Each row was made from one small tree. The marks that hang from a mark follow it in brackets, in the order of their numbers. Every link used is in the known rows. Write each row's tree.
In the rows, zero is written as 128.
Known rows
k90[k128 k512]: [136  89 153 139 137 124 134 126 130 105 136 122 141 122 146 120 126 174
 122 145 113]
k263[k128 k512[k289]]: [ 99  96 126 140 112 121 132 124 121 117 125 142 108 133 135  94 141 136
 115 172 102]
k512[k289[k719]]: [ 83 109  99 126 145 121 137 108 126  94 137 144 102 142 128 144 158 131
 112 205  99]
k289[k719]: [ 98 103 130 137 173 111 142 118 124  93 126 141 104 132 131 156 145 148
 112 184 103]
k263[k128[k90 k812] k153 k512]: [117  88 161 123 175 104 151 159 117 105 117 125 130  98 136 107 138 126
 130 159  93]
k90[k128[k263]]: [122  86 163 128 122 113 112 117 125 108 128 124 128  76 144 143 138 160
 139 138 137]
k263[k153]: [ 89 100 139 122 171 104 131 136 141  86 133 124  74 133 143 143 141 126
  95 179 101]
k128[k90]: [106  73 147 155 176 114 134 135 131 103 133 130 125 125 136 122 133 155
 115 149 103]
k90[k128[k812] k512[k289[k719]]]: [121 122 117 109 130 132 159 112 114 101 134 134 155 102 129 119 151 161
 149 188  98]
k90[k128 k512[k289]]: [121  90 123 129 112 135 129 116 131 107 144 126 140 130 142 106 139 160
 126 163 110]
k263[k128[k90] k153 k512]: [127  63 153 136 171 108 125 156 127 102 127 123 128 137 140 134 137 112
 114 158 110]
k128[k263[k153 k512[k289]]]: [109  93 115 113  99 116  91 122 147 103 129 128  90 145 146 154 162  86
 124 157 130]
k128[k90[k512[k289]] k263[k153]]: [139  61 118 100 114 124  90 127 144  94 152 117 137 169 150 115 167 111
 143 186 136]
k512[k289]: [ 76 105 113 135 132 120 134 116 133 103 137 138  91 137 137 106 145 143
 106 180  97]
k128[k90[k512] k263]: [157  60 152 133 129 121 102 124 134 107 135 122 155 150 152 102 143 158
 151 152 140]
k289[k719[k812]]: [105  95 129 149 176 110 154 127 123  92 104 149  99 163 134 184 143 183
  95 178 101]
k263[k128[k90] k153]: [111  63 155 118 186 102 136 149 121  92 140 121 117 126 143 114 142 131
 115 197 108]
k263[k512[k289]]: [ 93 102 111 152 116 126 123 120 137 114 125 140  99 145 135 126 143 126
 107 142 101]
k128[k90[k512] k263[k153] k812]: [145  86 157  97 146 111 120 140 132  95 133 115 140 124 152 102 153 138
 160 168 125]
k812[k719]: [102 113 148 150 135 108 148 119 119  84 124 139  94 130 118  83 120 164
  99 174 101]
k90[k128[k263[k153 k512]]]: [138  82 157 122 118 112  97 133 137 103 120 117 121  99 147 189 143 107
 131 116 140]

Write each row's tree
[121  84 159 104 137 106 107 128 134  94 133 116 110  86 149 169 147 126
 129 154 140] => k90[k128[k263[k153]]]
[125  87 131 136  81 129  99 112 131 121 124 132 135  97 140 152 147 127
 142 119 136] => k90[k128[k263[k512[k289]]]]
[135  90 166 124 162 116 160 141 106 111 128 128 157 113 144  38 133 189
 150 186  95] => k263[k128[k90[k512] k812]]
[130  95 153 136 166 120 155 137 124 105 128 126 147 124 141  73 132 177
 140 154  93] => k128[k90[k512] k812]
[139  84 161 143 108 119 105 122 130 118 116 128 136  89 143 165 135 142
 140  97 138] => k90[k128[k263[k512]]]
[121  85 127 112  94 120  92 122 141 106 132 122 120 109 142 179 157  91
 134 136 137] => k90[k128[k263[k153 k512[k289]]]]
[139  61 148 132 141 111  92 142 143 102 123 118 126 138 145 171 150  97
 132 124 136] => k128[k90 k263[k153 k512]]
[113 134 164 121 110 104 145 113 111  91 112 139 105  84 124  59 131 175
 144 171 109] => k128[k263 k812[k719]]
[ 91 122 133 127 118 117 156 129 111 121 117 143 111  97 134  68 143 149
 136 174  84] => k263[k128[k812] k512[k289]]
[124  91 146 122 121 108  95 131 144 100 118 125  92 136 149 167 150 104
 121 136 133] => k128[k263[k153 k512]]
[129  94 107 120 127 136 133 111 123  99 141 135 151 135 132 145 151 147
 132 186 114] => k90[k128 k512[k289[k719]]]
[115  99 124 127 141 131 149 127 126 107 138 130 148 134 138  60 145 163
 145 174  90] => k128[k90[k512[k289]] k812]
[143  60 153 114 171 113 127 150 124  92 146 117 138 157 149  92 141 140
 122 202 114] => k263[k128[k90[k512]] k153]
[125 121 170  97 120 101 142 126 112  79 120 121 114  54 124 108 134 145
 141 167 118] => k90[k128[k263[k153] k812[k719]]]
[147 101 170 130 138 113 169 135  95  95 126 133 160 119 122   4 119 193
 144 197  88] => k263[k128[k90[k512] k812[k719]]]
[119 121 157 133 113 110 129 124 125 117 104 136 109  91 142 114 141 149
 148 123 117] => k128[k263[k512] k812]
[128 109 166 109 124 109 123 137 128 105 112 119 122  59 144 165 142 121
 150 116 123] => k90[k128[k263[k153 k512] k812]]
[121  62 149 114 158 104 102 136 139  92 134 117 117 127 146 150 154 113
 131 162 134] => k128[k90 k263[k153]]
